Each row comes from the steps of one walk. Every step used is in the known rows, and no mark comes twice. Write the walk behind each row, first mark first.
In the rows, 128 means zero.
Known rows
ridi -> nevek -> pulop: 150; 69; 140; 166; 179; 125; 128; 103; 163; 145; 141; 111; 124; 128; 72; 132; 91; 126; 150; 134; 120; 81; 123; 136; 137; 109; 126; 145; 139; 135; 138; 131
nufak -> manu -> nevek -> pulop -> dovu: 157; 158; 141; 162; 152; 141; 191; 104; 164; 144; 156; 84; 80; 152; 85; 145; 100; 121; 137; 167; 103; 108; 147; 114; 119; 90; 120; 139; 169; 178; 91; 141
dovu -> nufak -> manu -> nevek -> kimin: 110; 134; 105; 163; 105; 178; 200; 120; 164; 133; 167; 109; 121; 166; 113; 120; 111; 93; 149; 131; 116; 164; 108; 92; 141; 65; 95; 115; 110; 144; 88; 110
zalalu -> nevek -> pulop -> kimin: 117; 129; 146; 143; 162; 167; 180; 104; 156; 131; 167; 76; 97; 153; 100; 136; 80; 143; 167; 146; 123; 109; 113; 117; 94; 88; 134; 158; 111; 113; 155; 150
dovu -> nufak -> nevek -> tefir: 156; 118; 131; 113; 117; 118; 169; 169; 162; 114; 134; 140; 145; 114; 100; 118; 90; 121; 150; 160; 121; 103; 90; 154; 163; 104; 87; 119; 102; 171; 118; 86
nevek -> pulop -> dovu -> manu: 157; 127; 123; 161; 180; 160; 177; 104; 137; 146; 125; 72; 76; 143; 136; 160; 104; 122; 159; 163; 90; 131; 170; 86; 143; 111; 135; 132; 168; 175; 138; 174
kimin -> dovu -> nufak: 74; 149; 115; 135; 127; 187; 162; 145; 111; 141; 134; 118; 119; 154; 163; 128; 139; 95; 111; 163; 102; 163; 162; 122; 168; 93; 149; 144; 123; 157; 86; 106
pulop -> dovu -> nufak -> nevek: 120; 116; 156; 113; 144; 116; 171; 160; 134; 127; 138; 96; 187; 148; 151; 161; 102; 133; 107; 167; 94; 122; 115; 109; 122; 78; 84; 144; 110; 194; 72; 91
dovu -> manu -> nevek: 144; 124; 126; 157; 115; 122; 164; 107; 151; 107; 135; 92; 81; 159; 110; 133; 135; 110; 145; 120; 127; 119; 124; 122; 135; 103; 72; 107; 129; 157; 124; 139
zalalu -> manu -> nufak: 109; 148; 101; 120; 113; 136; 183; 124; 136; 117; 122; 120; 72; 155; 105; 149; 165; 162; 112; 144; 116; 163; 155; 120; 128; 97; 112; 142; 103; 139; 123; 125
manu -> nufak -> nevek -> pulop -> kimin: 156; 127; 138; 108; 159; 118; 197; 128; 148; 134; 150; 95; 90; 154; 90; 127; 91; 158; 127; 151; 106; 121; 126; 119; 118; 84; 139; 171; 93; 116; 148; 120
manu -> nevek -> kimin -> dovu -> nufak: 57; 139; 118; 143; 127; 177; 192; 126; 119; 148; 158; 102; 123; 182; 143; 107; 131; 82; 116; 150; 112; 168; 128; 113; 171; 71; 136; 133; 117; 147; 77; 89
pulop -> nevek -> nufak: 119; 123; 113; 144; 106; 93; 171; 118; 126; 110; 144; 109; 168; 126; 140; 112; 103; 133; 150; 156; 94; 107; 116; 155; 104; 130; 94; 149; 70; 135; 133; 116
nufak -> nevek: 147; 95; 141; 111; 141; 101; 141; 136; 140; 107; 122; 144; 168; 130; 100; 147; 112; 134; 130; 125; 129; 101; 106; 134; 150; 105; 90; 130; 115; 150; 109; 106
manu -> nevek -> dovu: 139; 122; 125; 138; 140; 112; 158; 111; 132; 119; 150; 104; 96; 162; 123; 141; 114; 97; 97; 147; 121; 112; 105; 130; 131; 91; 102; 142; 94; 147; 99; 74
dovu -> manu: 144; 121; 109; 149; 135; 153; 147; 113; 134; 116; 115; 109; 92; 139; 139; 150; 128; 110; 161; 128; 114; 150; 150; 101; 151; 120; 106; 114; 135; 149; 143; 163
zalalu -> nevek -> manu -> nufak: 130; 139; 113; 115; 124; 144; 189; 151; 128; 106; 143; 120; 111; 156; 90; 156; 141; 132; 123; 149; 116; 142; 126; 143; 121; 75; 103; 136; 84; 133; 125; 121
kimin -> dovu -> manu -> nevek -> tefir: 140; 161; 112; 137; 120; 141; 176; 118; 147; 111; 145; 119; 39; 151; 79; 115; 121; 84; 161; 155; 124; 115; 115; 150; 202; 115; 102; 94; 159; 166; 122; 129
nufak -> manu: 145; 147; 102; 149; 116; 177; 151; 122; 154; 118; 131; 146; 102; 128; 106; 152; 122; 110; 153; 130; 114; 152; 149; 105; 147; 107; 113; 123; 141; 148; 108; 150
dovu -> nufak -> nevek -> pulop -> kimin: 137; 122; 149; 136; 159; 162; 195; 134; 155; 137; 146; 86; 114; 145; 120; 132; 76; 141; 153; 151; 101; 123; 122; 103; 120; 75; 133; 163; 90; 134; 130; 125
kimin -> dovu -> manu -> nufak -> nevek: 137; 108; 105; 103; 142; 118; 184; 129; 126; 108; 122; 130; 103; 168; 100; 157; 140; 115; 112; 151; 104; 146; 152; 126; 199; 78; 99; 140; 114; 168; 106; 102
zalalu -> manu -> nufak -> nevek -> tefir: 155; 130; 108; 94; 123; 105; 192; 146; 161; 97; 127; 150; 87; 129; 57; 139; 120; 155; 145; 155; 125; 116; 98; 151; 173; 99; 83; 119; 109; 163; 128; 102
zalalu -> manu -> nevek -> pulop -> kimin -> dovu -> nufak: 60; 181; 128; 164; 142; 226; 228; 111; 139; 135; 148; 72; 34; 187; 120; 138; 128; 116; 146; 170; 92; 160; 158; 97; 152; 49; 141; 157; 117; 151; 84; 141
pulop -> dovu -> manu -> nevek: 134; 145; 146; 144; 137; 114; 170; 109; 140; 118; 147; 63; 91; 174; 129; 150; 127; 113; 130; 148; 110; 125; 122; 109; 120; 99; 75; 114; 151; 184; 102; 145
pulop -> dovu -> manu -> nufak: 137; 149; 111; 114; 139; 104; 177; 132; 124; 133; 139; 76; 82; 167; 150; 151; 144; 135; 99; 170; 86; 171; 161; 105; 122; 104; 112; 141; 126; 168; 130; 132
tefir -> nevek: 141; 114; 140; 142; 103; 113; 123; 131; 134; 113; 141; 128; 160; 145; 101; 145; 116; 118; 136; 127; 128; 118; 105; 150; 138; 118; 101; 145; 115; 142; 117; 114
nevek -> nufak: 105; 105; 113; 135; 123; 116; 163; 128; 110; 124; 124; 136; 170; 121; 148; 103; 118; 127; 135; 161; 107; 129; 120; 143; 117; 117; 116; 135; 85; 111; 149; 124
pulop -> kimin -> dovu: 77; 180; 133; 110; 154; 177; 147; 115; 99; 133; 151; 112; 77; 172; 138; 135; 127; 105; 127; 149; 103; 170; 133; 102; 161; 99; 170; 145; 147; 115; 104; 150
pulop -> dovu -> nufak: 97; 153; 146; 130; 131; 142; 161; 156; 123; 145; 144; 78; 149; 151; 186; 144; 119; 126; 103; 177; 87; 153; 140; 101; 96; 96; 118; 146; 119; 179; 91; 113
manu -> nufak: 130; 134; 108; 106; 112; 93; 154; 142; 127; 134; 137; 120; 107; 146; 122; 116; 148; 143; 85; 147; 118; 146; 145; 141; 118; 118; 130; 149; 97; 125; 138; 95

Which walk is each row?
116; 93; 124; 148; 98; 104; 157; 133; 118; 110; 138; 135; 198; 133; 123; 117; 109; 115; 141; 164; 108; 122; 98; 160; 128; 107; 93; 149; 73; 120; 139; 114 : tefir -> nevek -> nufak
124; 134; 108; 154; 118; 156; 181; 101; 158; 126; 163; 123; 113; 163; 86; 123; 112; 95; 155; 116; 130; 150; 97; 98; 148; 82; 99; 107; 134; 129; 95; 126 : nufak -> manu -> nevek -> kimin
112; 135; 99; 141; 153; 190; 153; 105; 109; 123; 117; 121; 71; 158; 136; 153; 142; 85; 152; 143; 107; 162; 172; 105; 203; 107; 136; 118; 161; 154; 115; 161 : kimin -> dovu -> manu
142; 80; 96; 110; 151; 112; 190; 121; 139; 124; 140; 119; 138; 161; 107; 136; 116; 122; 135; 127; 113; 159; 109; 98; 174; 81; 93; 123; 98; 138; 135; 107 : dovu -> manu -> nufak -> nevek -> kimin
114; 121; 82; 127; 127; 146; 189; 114; 114; 129; 147; 112; 94; 195; 112; 144; 142; 89; 125; 151; 101; 194; 149; 111; 205; 82; 126; 144; 115; 142; 121; 117 : tefir -> nevek -> kimin -> dovu -> manu -> nufak
129; 153; 122; 165; 83; 163; 187; 135; 173; 113; 149; 111; 101; 157; 106; 135; 126; 100; 132; 142; 113; 138; 136; 121; 121; 73; 72; 125; 107; 170; 80; 105 : dovu -> nufak -> manu -> nevek
135; 126; 127; 119; 120; 127; 155; 135; 162; 109; 158; 130; 126; 121; 74; 123; 94; 124; 165; 152; 145; 83; 82; 167; 137; 124; 91; 111; 124; 150; 144; 111 : zalalu -> nevek -> tefir
167; 162; 118; 126; 104; 98; 143; 135; 161; 108; 155; 119; 103; 116; 91; 118; 91; 132; 171; 140; 119; 89; 97; 163; 138; 158; 103; 121; 121; 165; 133; 113 : pulop -> nevek -> tefir
129; 88; 111; 95; 146; 93; 181; 132; 135; 131; 148; 132; 164; 156; 96; 120; 114; 133; 110; 126; 124; 147; 93; 116; 154; 86; 115; 134; 93; 122; 119; 82 : manu -> nufak -> nevek -> kimin
128; 96; 142; 123; 126; 125; 167; 157; 146; 117; 127; 124; 177; 138; 131; 140; 110; 127; 123; 140; 115; 120; 118; 127; 139; 84; 82; 140; 88; 168; 97; 85 : dovu -> nufak -> nevek
163; 98; 98; 160; 138; 149; 160; 108; 128; 104; 133; 102; 105; 164; 134; 184; 101; 78; 151; 145; 97; 150; 126; 103; 174; 92; 89; 146; 101; 166; 125; 121 : tefir -> nevek -> dovu -> manu
113; 143; 75; 125; 131; 139; 196; 103; 123; 128; 156; 92; 71; 189; 126; 142; 136; 102; 133; 146; 88; 180; 162; 106; 182; 95; 128; 142; 113; 156; 117; 122 : pulop -> nevek -> kimin -> dovu -> manu -> nufak
109; 96; 99; 130; 177; 184; 180; 100; 115; 123; 127; 126; 110; 169; 118; 154; 118; 79; 168; 129; 109; 165; 132; 83; 234; 81; 119; 113; 150; 154; 104; 146 : nufak -> nevek -> kimin -> dovu -> manu
67; 124; 110; 146; 123; 191; 174; 134; 112; 144; 156; 114; 157; 178; 143; 125; 119; 77; 133; 154; 104; 179; 125; 110; 189; 77; 139; 147; 110; 148; 80; 99 : tefir -> nevek -> kimin -> dovu -> nufak
139; 124; 113; 174; 159; 170; 195; 87; 147; 136; 130; 95; 35; 159; 79; 126; 121; 95; 159; 145; 119; 105; 171; 130; 184; 97; 133; 131; 160; 153; 124; 146 : kimin -> dovu -> manu -> nevek -> pulop
135; 90; 129; 156; 156; 157; 176; 104; 162; 136; 145; 104; 122; 129; 77; 132; 94; 135; 161; 143; 140; 75; 137; 144; 120; 105; 123; 145; 122; 140; 152; 126 : zalalu -> nevek -> pulop
146; 120; 123; 128; 145; 113; 146; 147; 130; 114; 142; 121; 109; 157; 87; 152; 137; 122; 115; 142; 100; 151; 112; 131; 140; 75; 108; 134; 100; 133; 117; 130 : ridi -> nevek -> manu -> nufak
136; 115; 99; 167; 88; 153; 175; 124; 143; 101; 140; 155; 168; 134; 101; 141; 103; 97; 165; 164; 95; 146; 121; 139; 146; 85; 80; 141; 92; 141; 116; 138 : tefir -> nevek -> nufak -> manu
89; 151; 96; 143; 139; 195; 180; 94; 129; 134; 161; 135; 87; 180; 86; 128; 128; 72; 142; 135; 120; 165; 128; 106; 206; 75; 135; 114; 160; 136; 69; 127 : nufak -> manu -> nevek -> kimin -> dovu
118; 170; 117; 153; 117; 189; 179; 145; 147; 134; 147; 101; 123; 149; 156; 164; 114; 107; 129; 172; 77; 174; 157; 83; 118; 74; 105; 136; 130; 191; 71; 136 : pulop -> dovu -> nufak -> manu
90; 108; 101; 89; 157; 138; 179; 123; 108; 138; 145; 143; 134; 177; 98; 129; 130; 102; 100; 145; 114; 162; 122; 117; 207; 77; 148; 140; 123; 130; 89; 89 : manu -> nufak -> nevek -> kimin -> dovu
170; 82; 104; 137; 170; 142; 170; 109; 133; 100; 117; 116; 109; 150; 132; 184; 97; 92; 146; 144; 101; 129; 125; 89; 182; 83; 79; 134; 98; 173; 119; 113 : nufak -> nevek -> dovu -> manu
91; 89; 120; 132; 149; 151; 162; 106; 140; 130; 166; 109; 175; 158; 107; 132; 104; 115; 157; 122; 142; 126; 85; 114; 129; 92; 103; 119; 111; 120; 133; 119 : zalalu -> nevek -> kimin
128; 81; 124; 113; 160; 124; 157; 118; 134; 127; 139; 135; 182; 141; 106; 130; 100; 121; 147; 113; 131; 130; 80; 103; 165; 92; 110; 116; 117; 125; 111; 110 : nufak -> nevek -> kimin
99; 171; 115; 162; 96; 190; 194; 127; 153; 118; 151; 117; 80; 175; 106; 135; 135; 81; 124; 153; 106; 151; 152; 124; 162; 62; 97; 131; 127; 175; 56; 108 : kimin -> dovu -> nufak -> manu -> nevek
151; 125; 151; 151; 156; 123; 162; 120; 137; 152; 149; 85; 136; 146; 104; 154; 92; 130; 137; 168; 104; 104; 132; 130; 124; 112; 137; 162; 157; 168; 112; 133 : tefir -> nevek -> pulop -> dovu
127; 131; 131; 142; 145; 184; 168; 136; 130; 96; 136; 129; 133; 141; 95; 170; 121; 109; 171; 132; 126; 122; 105; 127; 137; 81; 101; 114; 114; 140; 113; 158 : zalalu -> nevek -> manu
87; 121; 119; 157; 111; 127; 203; 104; 133; 99; 129; 115; 120; 149; 108; 117; 140; 136; 149; 158; 116; 118; 107; 144; 118; 85; 70; 121; 87; 130; 120; 131 : zalalu -> manu -> nevek -> nufak
124; 110; 116; 158; 111; 147; 167; 148; 128; 123; 148; 101; 150; 162; 162; 159; 101; 90; 112; 169; 94; 149; 120; 119; 138; 76; 101; 171; 59; 168; 99; 65 : tefir -> nevek -> dovu -> nufak
93; 142; 89; 167; 108; 231; 189; 129; 140; 128; 157; 135; 130; 174; 116; 153; 115; 62; 155; 154; 91; 198; 143; 91; 204; 56; 124; 142; 125; 164; 63; 122 : tefir -> nevek -> kimin -> dovu -> nufak -> manu
127; 132; 121; 108; 131; 145; 178; 163; 142; 118; 136; 149; 127; 128; 97; 123; 100; 104; 141; 174; 114; 114; 108; 150; 205; 95; 113; 123; 121; 177; 94; 83 : kimin -> dovu -> nufak -> nevek -> tefir
73; 131; 101; 120; 163; 179; 154; 104; 100; 149; 143; 136; 120; 162; 126; 120; 129; 89; 135; 137; 120; 170; 128; 104; 202; 104; 173; 123; 157; 118; 98; 129 : nevek -> kimin -> dovu
97; 166; 127; 133; 178; 197; 172; 103; 113; 152; 146; 105; 53; 158; 114; 129; 109; 109; 145; 157; 101; 150; 155; 108; 168; 97; 195; 158; 153; 113; 121; 157 : nevek -> pulop -> kimin -> dovu
176; 120; 116; 83; 120; 73; 167; 163; 156; 112; 141; 150; 120; 122; 66; 112; 107; 143; 121; 158; 129; 102; 92; 171; 163; 117; 96; 127; 101; 153; 135; 78 : manu -> nufak -> nevek -> tefir
